What can hang from each mark
Z_304: Z_277 Z_694
Z_694: Z_304 Z_914 Z_967
Z_592: Z_694 Z_914
Z_967: Z_257 Z_995
Z_750: Z_694
Z_995: Z_967
Z_257: Z_111 Z_967
Z_914: Z_694
Z_25: Z_304

Every row comes from one small tree of marks. The marks that hang from a mark follow it in brackets, in the order of their numbers. Every link used is in the known rows. Which tree was each row made from?
Known rows
Z_967{Z_257 Z_995}: [-0.16  0.32  0.05  0.31 -0.01  0.17 -0.38 -0.56 -0.25  0.10  0.25 -0.04
  0.02 -0.20  0.05 -0.02  0.07 -0.41  0.25 -0.19 -0.04  0.03  0.41]
Z_257{Z_111 Z_967}: [-0.57  0.89  0.06 -0.11 -0.07  0.14 -0.39 -0.36  0.00  0.15  0.12 -0.41
 -0.55 -0.10 -0.13 -0.63 -0.16 -0.58  0.45 -0.12  0.02 -0.16 -0.38]
Z_694{Z_914 Z_967{Z_257{Z_111} Z_995}}: [-0.02  0.13  0.16  0.32  0.18  0.23  0.22 -0.49 -0.13 -0.38  0.16  0.00
  0.31  0.00  0.22 -0.06 -0.08 -0.36 -0.09  0.08 -0.55 -0.31  0.07]
Z_914{Z_694{Z_304 Z_967{Z_257}}}: [ 0.17 -0.16 -0.20 -0.11  0.04  0.11  0.22 -0.18 -0.10  0.02 -0.06 -0.05
  0.26 -0.03  0.18 -0.01 -0.03 -0.07 -0.27  0.20  0.43  0.15 -0.15]
Z_592{Z_694{Z_304} Z_914}: [ 0.10  0.47  0.23 -0.04  0.05 -0.27 -0.34  0.55  0.23  0.18 -0.09  0.09
  0.06  0.10  0.19  0.04  0.30 -0.20 -0.20 -0.02  0.64  0.05 -0.11]
Z_304{Z_277 Z_694{Z_967}}: [ 0.02 -0.08 -0.34 -0.39 -0.12 -0.30 -0.09  0.38  0.01  0.20 -0.06  0.02
 -0.44 -0.11 -0.24 -0.15 -0.09  0.18  0.27 -0.32 -0.05  0.14  0.13]
Z_995{Z_967{Z_257{Z_111}}}: [-0.35  0.59  0.17 -0.13 -0.12  0.20 -0.04 -0.45 -0.25  0.16  0.25  0.06
 -0.38 -0.25 -0.21 -0.40 -0.13 -0.68  0.17  0.09 -0.08 -0.28 -0.04]
Z_914{Z_694{Z_304{Z_277} Z_967{Z_257 Z_995}}}: [ 0.23 -0.71 -0.29  0.09 -0.19  0.28  0.27 -0.18 -0.07 -0.14 -0.07  0.15
  0.26  0.41  0.11  0.39  0.04  0.19 -0.09  0.17  0.07  0.02 -0.09]
Z_750{Z_694{Z_914}}: [-0.06  0.69  0.28 -0.27  0.24 -0.35 -0.44 -0.36  0.03  0.40  0.21 -0.34
 -0.11 -0.30 -0.10 -0.20  0.16  0.05  0.43 -0.35  0.11  0.48  0.30]
Z_914{Z_694{Z_304}}: [-0.10  0.31  0.07 -0.14 -0.12 -0.04 -0.42 -0.14  0.01  0.37 -0.01 -0.08
 -0.11 -0.19  0.08 -0.23 -0.06  0.01  0.06  0.11  0.73  0.38 -0.16]
Z_694{Z_304{Z_277} Z_914 Z_967{Z_257{Z_111} Z_995}}: [-0.07 -0.43  0.17  0.42 -0.04  0.27  0.44 -0.17  0.04 -0.56 -0.01  0.10
  0.25  0.27 -0.07  0.27  0.05  0.22 -0.29  0.29 -0.69 -0.44 -0.21]
Z_304{Z_277 Z_694{Z_914 Z_967{Z_257{Z_111} Z_995}}}: [ 0.05 -0.50  0.13 -0.06 -0.29  0.01  0.23 -0.02 -0.05 -0.35  0.05  0.15
  0.04  0.27 -0.16  0.20 -0.15 -0.14 -0.08  0.08 -0.70 -0.34  0.10]
Z_694{Z_914 Z_967{Z_257 Z_995}}: [ 0.17 -0.03 -0.07  0.37  0.47  0.07  0.28 -0.22 -0.15 -0.21  0.15  0.00
  0.38 -0.02  0.25  0.19  0.08 -0.14 -0.06 -0.06 -0.41 -0.05  0.35]
Z_914{Z_694{Z_304{Z_277} Z_967}}: [ 0.09 -0.28 -0.31 -0.25 -0.10 -0.02  0.12  0.19  0.09  0.09 -0.20  0.01
 -0.13  0.15  0.01 -0.01  0.02  0.41  0.04  0.04  0.39  0.25 -0.24]
Z_25{Z_304{Z_277}}: [-0.36  0.12  0.05 -0.19 -0.20 -0.03 -0.29  0.25  0.07  0.28 -0.14 -0.11
 -0.55 -0.51 -0.51 -0.34 -0.04  0.65  0.43 -0.40  0.17  0.20  0.14]
Z_967{Z_257{Z_111}}: [-0.44  0.61  0.33 -0.05 -0.31  0.19 -0.43 -0.56 -0.21 -0.02  0.14 -0.17
 -0.20 -0.41 -0.19 -0.51 -0.07 -0.61  0.18 -0.09  0.03 -0.17  0.10]
Z_592{Z_914{Z_694{Z_304{Z_277} Z_967{Z_257{Z_111}}}}}: [ 0.10 -0.54  0.22 -0.22 -0.34  0.29  0.25  0.20  0.07 -0.35 -0.31  0.03
  0.29  0.41  0.07  0.15  0.11 -0.15 -0.16  0.38  0.18 -0.19 -0.24]
Z_25{Z_304{Z_277 Z_694{Z_967}}}: [ 0.00 -0.29 -0.29 -0.46 -0.14 -0.25  0.08  0.57  0.18  0.24 -0.21  0.01
 -0.47 -0.33 -0.41 -0.20 -0.28  0.73  0.17 -0.33  0.00  0.12 -0.02]
Z_25{Z_304{Z_694}}: [-0.20  0.32  0.09 -0.35 -0.16 -0.29 -0.45  0.23  0.12  0.52 -0.01 -0.08
 -0.45 -0.62 -0.34 -0.43 -0.35  0.34  0.18 -0.26  0.36  0.26  0.08]
Z_25{Z_304{Z_277 Z_694{Z_914 Z_967{Z_257 Z_995}}}}: [ 0.22 -0.84 -0.03 -0.03 -0.02 -0.11  0.47  0.44  0.07 -0.12 -0.11  0.16
  0.07 -0.01 -0.29  0.38 -0.16  0.63 -0.15 -0.05 -0.53 -0.10  0.21]
Z_304{Z_694}: [-0.17  0.54  0.02 -0.27 -0.13 -0.33 -0.63  0.04 -0.04  0.47  0.12 -0.09
 -0.44 -0.41 -0.16 -0.35 -0.16 -0.24  0.26 -0.27  0.31  0.27  0.23]

Write each row's tree
[ 0.13 -0.58 -0.05  0.49  0.24  0.12  0.50  0.08  0.00 -0.37 -0.04  0.11
  0.32  0.23 -0.04  0.50  0.21  0.43 -0.26  0.13 -0.58 -0.17  0.06] : Z_694{Z_304{Z_277} Z_914 Z_967{Z_257 Z_995}}
[-0.44  0.75  0.03  0.17 -0.04  0.29 -0.41 -0.60  0.01  0.07  0.25 -0.28
 -0.37  0.15  0.07 -0.37 -0.19 -0.59  0.50 -0.07 -0.17 -0.21 -0.37] : Z_257{Z_111 Z_967{Z_995}}
[ 0.02 -0.42 -0.01  0.20  0.23 -0.04  0.53  0.34 -0.01 -0.30 -0.17  0.00
  0.16 -0.01 -0.22  0.27  0.26  0.45 -0.29  0.09 -0.37 -0.12  0.03] : Z_694{Z_304{Z_277} Z_914 Z_967{Z_257}}
[ 0.21 -0.43 -0.35  0.03 -0.08  0.15  0.08 -0.06  0.08  0.03 -0.05  0.13
  0.04  0.38  0.22  0.23 -0.03  0.41  0.09  0.07  0.20  0.19 -0.21] : Z_914{Z_694{Z_304{Z_277} Z_967{Z_995}}}
[-0.26  0.04  0.25  0.16  0.04 -0.18 -0.12  0.38  0.10  0.04 -0.12 -0.04
 -0.25 -0.15 -0.32  0.05  0.24  0.53  0.03  0.00 -0.06  0.13  0.04] : Z_694{Z_304{Z_277} Z_914}
[ 0.03 -0.29  0.16 -0.14 -0.24 -0.10  0.52  0.33  0.14 -0.47 -0.15  0.20
  0.11  0.32 -0.20  0.11  0.15  0.03 -0.60  0.16 -0.19 -0.55 -0.40] : Z_592{Z_694{Z_304{Z_277} Z_914 Z_967{Z_257{Z_111}}}}
[ 0.02 -0.14 -0.37  0.36  0.12  0.12  0.10 -0.02  0.12 -0.07  0.02  0.07
 -0.07  0.14  0.04  0.16  0.07  0.53  0.13 -0.07 -0.23  0.01 -0.16] : Z_694{Z_304{Z_277} Z_967{Z_995}}
[ 0.06  0.18  0.32 -0.08  0.01 -0.01 -0.41  0.26  0.11  0.27 -0.15 -0.06
  0.14  0.05  0.31  0.02  0.14 -0.12  0.06  0.23  0.77  0.39 -0.01] : Z_592{Z_914{Z_694{Z_304}}}
[ 0.06  0.26 -0.33  0.45  0.39  0.11  0.00 -0.26  0.10  0.04  0.15 -0.02
  0.11 -0.06  0.31  0.02 -0.06  0.27 -0.02 -0.01 -0.07  0.06 -0.20] : Z_694{Z_304 Z_967{Z_995}}
[-0.35  0.47  0.29  0.25 -0.29  0.32 -0.46 -0.82 -0.20 -0.09  0.28 -0.06
 -0.03 -0.15 -0.01 -0.27 -0.12 -0.63  0.21 -0.03 -0.17 -0.23  0.14] : Z_967{Z_257{Z_111} Z_995}
[ 0.02 -0.22  0.27 -0.18 -0.24 -0.01 -0.32  0.49  0.12  0.17 -0.28  0.02
 -0.05  0.24  0.01  0.17  0.27  0.14  0.20  0.15  0.60  0.35  0.02] : Z_592{Z_914{Z_694{Z_304{Z_277}}}}
[ 0.09 -0.09  0.16  0.06 -0.01  0.01  0.16 -0.26 -0.08 -0.24  0.18  0.07
  0.22  0.08  0.12  0.03 -0.27 -0.40 -0.23  0.17 -0.53 -0.30  0.05] : Z_304{Z_694{Z_914 Z_967{Z_257{Z_111} Z_995}}}
[ 0.25  0.39 -0.14 -0.24  0.36 -0.43  0.16  0.40  0.08  0.05  0.02  0.08
  0.03 -0.01  0.22 -0.13  0.14 -0.14 -0.19 -0.29  0.23  0.03  0.02] : Z_592{Z_694{Z_914 Z_967}}
[ 0.38  0.01 -0.03  0.01  0.24 -0.14  0.29  0.50  0.13 -0.15 -0.15  0.11
  0.46  0.25  0.28  0.25  0.31 -0.26 -0.53  0.07  0.32 -0.19 -0.11] : Z_592{Z_694{Z_304 Z_967{Z_257}} Z_914}
[ 0.20 -0.07 -0.29  0.04  0.06 -0.04 -0.02 -0.25 -0.15  0.06  0.20  0.06
  0.10 -0.02  0.12  0.10 -0.18 -0.32 -0.03 -0.12 -0.21 -0.03  0.25] : Z_304{Z_694{Z_967{Z_257 Z_995}}}
[ 0.45 -0.41 -0.01  0.25  0.21  0.27  0.20 -0.04  0.00 -0.14 -0.08  0.10
  0.68  0.43  0.57  0.47  0.11 -0.20 -0.21  0.38  0.27  0.09  0.01] : Z_592{Z_914{Z_694{Z_304 Z_967{Z_257 Z_995}}}}
[ 0.16 -0.10 -0.02 -0.17  0.24 -0.33  0.23  0.24 -0.12 -0.01  0.00 -0.03
  0.11 -0.21 -0.05  0.02 -0.06 -0.17 -0.24 -0.03 -0.21  0.02  0.30] : Z_304{Z_694{Z_914 Z_967{Z_257}}}
[ 0.24 -0.65 -0.09  0.03  0.00 -0.15  0.27  0.23 -0.10 -0.17  0.02  0.15
  0.11  0.25 -0.11  0.44  0.03  0.07 -0.07 -0.05 -0.58 -0.09  0.36] : Z_304{Z_277 Z_694{Z_914 Z_967{Z_257 Z_995}}}
[ 0.13  0.11 -0.27 -0.16  0.14 -0.02  0.03 -0.06  0.05  0.19 -0.06 -0.07
  0.04 -0.06  0.27 -0.17 -0.12  0.15 -0.08  0.10  0.55  0.30 -0.29] : Z_914{Z_694{Z_304 Z_967}}
